Known rows, with every step that occurs
B Q: [-1.25 -0.57  0.87 -0.47  1.36  1.36  0.83 -0.60  0.49  5.30 -0.32 -1.73
 -0.37 -1.47  0.81  0.90  0.00  0.02  1.43  0.86  0.32  0.46 -2.76 -0.88
 -3.04 -1.27 -1.26  0.94 -0.18 -1.19  0.12  0.67 -2.80]
W C: [ 1.51  0.71  0.84 -0.24  3.85  1.79  0.38 -0.85  1.61  1.40 -1.00 -2.14
 -0.88  0.07  1.54  0.27 -0.20  4.31  1.44  1.29  0.93  0.28 -2.39 -0.74
 -0.08  0.32 -0.78  2.13  1.02  0.50 -1.08  1.28 -2.87]
B Q W C: [ 0.04  0.59  0.08 -0.46  5.68  1.84  1.56 -1.95  0.29  4.18 -2.40 -3.06
 -0.21  3.28  2.04 -0.02  0.89  2.68  1.19  1.15  1.50 -0.02 -2.18 -0.29
 -2.84 -1.48 -0.68  1.61  0.84 -0.39 -0.76  0.45 -3.57]
Q C J T: [-0.05 -1.60  1.29  0.46  0.00 -0.58  2.09  1.33  2.27 -0.35 -0.50 -1.22
 -0.65 -0.45 -0.23 -1.40  1.35 -0.36 -1.69  0.90  0.38  0.10  0.23 -1.74
  1.45  1.76 -0.72  0.49 -1.55 -0.02  1.08  1.11 -1.94]
B Q W: [-0.52 -0.25  0.58  0.03  2.32  1.16  1.87 -1.31  1.36  5.26 -0.96 -2.33
  0.19  1.81  1.45 -0.27  0.84  0.81 -0.19  1.11  0.80  0.24 -3.78 -0.57
 -3.44 -1.62 -1.36  0.22  1.87 -1.49 -0.86 -0.28 -3.22]
J T W C: [-1.19 -1.04  1.20  0.38  1.67  1.44 -0.02  1.60 -1.59 -0.14 -0.81 -2.31
 -0.67  0.73  0.27  1.45 -0.06  2.30  3.97  1.57  0.75  0.43  0.44 -1.09
  2.35  0.87 -1.86  1.81  1.96  0.94  3.26  2.15 -2.25]
F Q C T B: [ 1.24 -1.62  1.43  0.15 -1.93 -0.20  2.70 -0.63  1.39  2.51  0.42 -2.00
 -0.45 -2.14  1.86 -1.64 -0.25 -1.01 -0.73  0.30 -0.32  0.15  1.82 -1.21
 -1.67  1.11  0.92 -0.89  0.40  1.46  0.19  0.87 -1.55]
J T B Q: [-3.74 -1.53  1.41  1.35 -2.53  1.06  0.59  0.33 -0.82  3.17 -0.54 -1.77
 -0.69 -2.46  0.62  1.70  0.11 -3.30  0.73  0.63 -1.26  0.06  1.16 -2.37
 -0.56 -0.45 -2.14 -0.87  1.25 -0.34  3.72  2.07 -1.44]
Q W C: [ 2.32  0.94  0.34  0.13  4.72  1.55  1.44 -1.69  2.47  2.56 -2.00 -2.96
 -0.16  2.72  1.49 -0.87  0.79  4.20  1.07  1.43  1.02  0.07 -3.52 -0.46
 -0.89  0.10 -0.82  1.61  2.21 -0.13 -1.88  0.74 -3.42]
Q C: [ 1.45 -0.33  0.80 -0.40  1.52  0.39  2.64  0.25  2.95  2.97  0.03 -2.00
 -0.18  0.29  0.44 -0.96  1.03  2.12  0.17  1.29  0.77  0.35 -2.85 -1.08
 -1.84  0.58  0.36  1.79  0.27 -0.55 -2.33  0.23 -2.69]
T W: [-0.60 -1.35  1.30  0.36  0.38  0.99  0.17  1.56  0.80  2.02  0.55 -1.86
 -0.17 -0.19  0.43  0.52 -0.57  0.90  3.06  1.80  0.33  0.88 -2.96 -0.71
 -0.76  0.24 -2.19  1.08  2.22 -0.66  0.62  1.19 -2.52]
F Q C J T B: [-0.03 -2.34  1.57  1.46 -2.24  0.02  2.78  0.63  1.55 -0.40  0.04 -1.26
 -0.54 -3.17  0.51 -1.81  0.17 -2.51 -0.94  0.94 -0.70  0.06  1.74 -2.37
  0.41  2.22 -0.50 -0.67 -1.21  1.63  2.26  2.11 -1.64]
J T B: [-1.96 -1.02  1.85  1.83 -3.13  1.00  0.92  0.93  1.31  0.95 -0.39 -1.64
 -0.69 -2.64  0.93  1.00 -0.25 -0.83  1.17  0.78 -1.46  0.26  0.88 -2.63
  1.45  0.88 -3.12 -0.73  2.54 -0.14  2.74  2.48 -1.67]
Q C J: [ 1.57 -0.99  0.87 -0.04  1.97 -0.41  2.03  0.90  3.65  1.43  0.11 -1.40
 -0.71 -0.21 -0.05 -1.98  1.09  0.32 -1.22  1.10  0.86  0.34 -2.28 -0.71
 -0.80  1.31  0.53  1.13 -2.28 -0.16 -1.68  0.48 -2.21]
J T B Q W C: [-2.24 -0.65  0.64  1.16  1.79  1.28  1.09 -0.48 -1.43  2.83 -2.17 -3.06
 -0.36  1.71  1.43  1.00  1.46 -1.10  0.61  0.85  0.10 -0.56  1.47 -1.56
 -0.22 -0.05 -1.59 -0.06  1.84  0.60  2.96  1.96 -2.32]
M F Q C T B: [ 2.46 -1.24  1.47 -0.46 -0.91  0.52  2.10 -1.57  1.77  2.72  1.43 -1.94
 -0.19 -2.68  2.16 -2.62 -1.84 -1.98 -0.03  0.89 -0.52  0.53  0.69 -1.62
 -1.52 -0.02  0.78 -0.23  1.74  2.02 -0.79  1.47 -1.87]
M W C: [ 2.60 -0.06  0.71 -0.46  5.73  2.48  0.15 -1.65  1.37  3.80 -0.98 -2.02
 -0.94  1.50  0.04 -0.50 -0.34  5.90  1.33  1.54  0.49  0.57 -2.51 -0.65
 -1.39  0.36 -1.42  1.41  1.95  1.21 -1.27 -0.86 -3.55]

Rows
[ 0.93 -2.63  1.37 -0.90 -0.24 -0.11  2.28  0.53  0.45  2.34  1.02 -2.11
  0.10  0.09  1.71 -1.39 -0.23  0.00  1.30  0.93  1.39  0.60  0.09 -0.26
 -2.11  0.79  0.97  0.60  0.40  1.22  0.60  0.21 -2.23] | F Q C T W
[-2.19 -2.44  1.85  1.28 -1.24  0.10 -0.06  3.00  0.57 -0.81  0.04 -1.19
 -0.84 -1.13 -0.54  0.26 -0.06 -1.84  1.29  1.41 -0.28  0.66  0.28 -1.52
  2.64  1.22 -3.00 -0.27  0.19  0.10  3.98  1.95 -1.70] | C J T W
[ 1.18 -1.01  1.26  0.45  3.92  1.55 -0.07 -0.54  1.02  1.02 -1.26 -1.30
 -1.40  0.67 -1.37 -0.65  0.04  2.94 -0.48  1.29  0.31  0.31  1.24 -1.52
  1.81  1.62 -2.47  0.21 -0.58  2.12  2.46 -0.19 -2.83] | M W C J T
[-0.34 -1.85  1.62 -0.08 -0.70 -0.01 -0.37  1.07  0.65  1.71  0.05 -1.89
 -0.77 -0.25  0.73  0.42 -0.57 -1.32  1.25  1.18  0.32  0.73 -0.11 -0.43
  1.04  0.10 -1.30 -0.26  0.90  0.25  2.53  0.86 -1.61] | C T W
[-0.14 -0.13  1.17  0.49  2.63  0.75  0.40  0.45  1.11 -1.16 -1.52 -1.34
 -1.38 -0.92  0.19 -0.09 -0.07  1.15 -0.55  1.03  0.26  0.06  0.81 -1.86
  3.02  1.53 -1.96  0.69 -0.88  1.01  2.29  2.01 -2.08] | W C J T
[-3.38 -3.34  1.04 -0.13  0.12 -0.68  1.35  2.93 -1.40  1.43  0.13 -1.59
 -0.30  0.95 -0.21 -0.14  1.51 -3.54  1.17  1.44  1.18  0.10  1.46 -0.75
 -0.48  0.71 -0.34  0.58 -3.26  0.42  4.13  1.08 -1.62] | B Q C J T W
[ 1.52 -0.79  1.05 -0.91  0.82 -0.75  2.16 -0.07  2.72  2.03 -0.25 -1.97
 -0.73  0.39  1.26 -1.11  0.91  0.18 -1.45  0.48  0.93  0.33 -0.25 -0.47
 -0.58  0.78  0.96  0.82 -1.01  0.14 -0.52 -0.07 -2.10] | Q C T
[ 0.15 -0.48  0.90 -0.10  3.88  1.59 -0.20  0.89 -0.33  1.45 -0.74 -2.55
 -0.65  1.22  0.28  0.81 -0.01  2.98  4.47  2.08  0.98  0.50 -2.57 -0.23
  0.42  0.37 -1.00  1.88  1.51  0.78  0.79  1.65 -2.78] | T W C
[-1.15 -1.35  0.59  0.04  0.13 -0.08  2.08  0.47  1.28  5.25 -0.24 -2.32
 -0.34 -0.23  1.19 -0.39  1.34 -2.43  0.72  1.12 -0.27 -0.08 -0.52 -0.98
 -3.75 -0.22  0.32  0.66 -1.37  0.02  0.10  1.29 -1.68] | T B Q C
[ 1.84 -0.15  0.87  0.83  1.44  1.02  1.58 -2.32  1.27  1.57 -1.72 -2.80
 -0.53  0.29  2.57 -1.55 -0.44  0.46 -0.39  0.68  0.02 -0.08  0.68 -0.94
 -0.36  0.55 -0.45 -0.88  2.44  2.06  0.69  1.22 -2.21] | F Q W C T B
[-0.49 -0.58  0.95  2.30  2.06  0.40  1.08  0.37  2.16 -1.00 -1.99 -2.30
 -1.01  1.14  0.58 -1.10  0.90 -1.41 -1.11  1.15 -0.44 -0.36  1.45 -1.84
  3.76  1.58 -2.43 -0.74  0.35  1.29  2.45  2.16 -1.62] | Q W C J T B
[ 1.18 -0.01  0.94  0.82  2.13  0.25  0.44 -1.18  2.87  1.37 -2.04 -3.00
 -0.89  1.86  2.10 -0.75  0.63 -0.29 -1.07  0.71 -0.05 -0.18  0.96 -0.54
  1.29  0.38 -1.05 -0.81  2.04  1.32  0.85  1.29 -1.56] | Q W C T B
[-1.19 -2.01  1.47  1.57 -1.95 -0.90  1.96  1.86  2.55 -0.11 -0.11 -1.33
 -0.85 -1.31 -0.21 -1.14  1.47 -2.97 -1.63  0.77 -0.85 -0.13  2.00 -2.21
  1.90  2.27 -1.10 -0.74 -1.91  0.87  2.18  2.23 -1.00] | Q C J T B
[ 1.43  0.29  1.04 -0.63  3.06  0.67  0.21 -0.77  2.10  1.52 -1.60 -2.04
 -1.29 -0.08  1.64 -0.05 -0.18  2.43 -0.71  0.47  0.95  0.28  0.33 -0.40
  1.64  0.29 -0.51  1.04  0.05  1.32  0.74  0.69 -2.20] | W C T
[ 0.46 -0.01  0.33 -0.85  4.53  0.49  1.10 -1.88  0.83  3.98 -2.32 -2.88
 -0.60  2.96  2.26 -0.14  0.92  0.68 -0.99  0.42  1.74 -0.13  0.22  0.08
 -1.57 -1.27  0.04  0.21 -0.11  0.42  0.96  0.00 -2.48] | B Q W C T
[-2.08 -1.65  1.26  0.16 -1.22 -0.08 -0.06 -0.19  0.67  4.48 -0.67 -1.82
 -1.11 -2.20  1.67  0.87 -0.14 -4.59 -0.81  0.24 -0.94  0.17  1.47 -0.87
 -0.83 -0.69 -1.13 -1.68 -0.64  0.27  2.94  1.43 -0.90] | C T B Q
[ 2.38 -1.19  1.14 -0.88  0.31  0.14  2.86 -1.34  2.17  2.17  0.21 -1.65
 -0.20 -1.27  1.75 -1.88 -0.08  1.92 -1.28  0.40  1.12  0.51  0.25 -0.88
 -1.70  0.62  1.40  0.61 -0.16  0.82 -0.91 -0.18 -2.69] | F Q C T
[-1.26 -2.69  1.47  0.43  0.16 -0.76  1.63  3.11  0.84 -0.84  0.31 -1.54
 -0.37  0.64 -0.28 -0.94  1.49 -1.92  0.96  1.40  0.69  0.35  0.92 -1.25
  1.26  1.94 -0.95  0.83 -1.65  0.35  3.06  1.37 -1.70] | Q C J T W
[-3.00 -2.12  1.13  1.84 -1.45 -0.04  1.25  0.62  1.04  1.98 -1.31 -1.91
 -0.49 -0.10  0.82 -0.26  0.75 -5.28 -1.87  0.65 -0.96 -0.34  1.45 -1.94
  0.38  0.16 -2.63 -2.04 -0.39 -0.41  4.05  1.78 -1.52] | C J T B Q W
[ 1.28 -0.30  0.98  0.99  2.92  1.46  2.29 -1.54  0.45 -0.89 -1.74 -2.04
 -0.39  0.69  1.32 -1.51 -0.17  2.27 -1.06  1.16  1.06  0.15  0.05 -1.78
  1.36  1.17 -1.54  0.58  0.74  1.55  1.34  1.12 -3.36] | F Q W C J T
[ 3.97  0.81  0.81 -0.98  4.10  2.09  1.41 -3.69  1.59  2.39 -0.57 -2.66
 -0.13  0.82  3.14 -2.53 -2.03  2.67  0.15  1.10  1.28  0.53 -0.62 -0.83
 -0.89 -1.01 -0.53  0.67  4.29  1.77 -1.43  0.28 -3.58] | M F Q W C T
[ 1.35  0.16  0.82 -0.14  4.12  1.02  0.24  0.06  2.58  0.36 -1.49 -1.55
 -1.43 -0.45  0.35 -0.49  0.00  2.41  0.08  1.27  0.75  0.18 -1.37 -0.71
  1.71  0.86 -0.99  1.12 -1.83  0.88 -0.14  1.34 -2.40] | W C J
[-1.86 -1.93  0.95 -0.28  0.59 -0.72  2.11  1.18  0.37  1.87 -0.43 -1.37
 -0.58 -0.53  0.18 -0.62  1.59 -2.07 -1.46  0.59  0.78 -0.16  1.35 -1.41
 -0.71  0.61 -0.06  0.63 -3.89 -0.16  2.57  0.60 -1.80] | B Q C J T
[-0.20 -3.08  1.54  0.49 -0.57 -0.14  2.40  1.61 -0.47 -0.81  0.98 -1.44
 -0.01 -0.93  0.29 -1.63  0.02 -0.42  1.07  1.61  0.80  0.38  0.82 -1.66
  0.32  2.01 -0.49  0.66 -0.86  1.41  2.89  1.35 -2.48] | F Q C J T W
[ 0.36 -2.13  1.25 -0.61  0.21 -1.09  1.33  1.49  1.23  1.45  0.00 -2.27
 -0.27  1.65  0.98 -0.77  0.90 -0.99  1.19  0.87  1.12  0.42  0.55  0.07
 -0.40  0.89  0.89  0.79 -0.79  0.41  1.31  0.40 -1.70] | Q C T W
[-1.59 -2.91  0.85 -1.28  0.42 -0.90  1.17  1.14 -0.82  4.00 -0.15 -2.32
 -0.29  1.51  1.06 -0.09  1.31 -2.71  1.52  0.78  1.45  0.26  0.88  0.53
 -2.48 -0.34  1.40  0.73 -2.63  0.40  2.30  0.28 -1.68] | B Q C T W
[-0.96 -0.63  0.41  0.45  4.25  0.74  1.21 -0.31  0.02  1.15 -2.35 -2.20
 -0.57  2.33  0.60 -0.41  0.91 -0.81 -1.12  0.88  1.16 -0.41  0.81 -1.22
  0.69  0.05 -1.37  0.53 -1.45  0.39  3.01  0.98 -2.61] | B Q W C J T
[ 0.17 -1.17  0.78  0.15  4.20  0.78 -0.60  1.71  0.91  0.27 -0.93 -1.92
 -1.15  0.86 -0.17 -0.21 -0.14  0.93  2.80  1.97  0.83  0.35 -1.44 -0.14
  2.16  1.00 -1.10  1.21 -1.47  1.38  1.91  1.77 -2.23] | T W C J
[-1.56 -1.38  0.97  0.77 -0.40 -0.32  1.15 -1.13  1.61  4.36 -1.09 -2.65
 -0.52  0.94  1.95 -0.26  0.59 -4.68 -1.72  0.32 -0.36 -0.05  0.18 -0.67
 -1.55 -1.13 -1.14 -2.15  0.90 -0.22  1.89  0.61 -1.38] | C T B Q W
[ 0.58 -1.44  1.36  0.31 -1.65 -1.16  1.76  0.18  3.36  2.08 -0.16 -2.04
 -0.82 -1.07  1.33 -1.02  0.78 -1.74 -1.69  0.36 -0.41 -0.17  1.61 -0.86
  0.28  1.17  0.69 -0.53 -0.70  0.85  0.49  1.03 -0.87] | Q C T B
[-2.82 -1.29  0.88  1.03  1.18  0.52 -0.28  1.00 -0.81  0.94 -1.66 -1.73
 -1.55 -1.82  0.36  0.98  0.19 -3.39  0.24  0.68 -0.57 -0.42  3.09 -1.62
  2.18  0.71 -1.80 -0.51 -2.52  1.64  4.63  3.00 -0.97] | W C J T B Q
[ 2.04 -1.20  1.47 -0.20  0.20  0.90  2.62 -0.51  1.02  0.92  1.41 -1.09
 -0.07 -2.33  0.93 -2.81 -1.55  0.16 -0.05  1.20  0.39  0.59 -0.07 -2.51
 -0.36  0.67 -0.47  1.03  1.29  1.52 -0.05  1.09 -2.77] | M F Q C J T
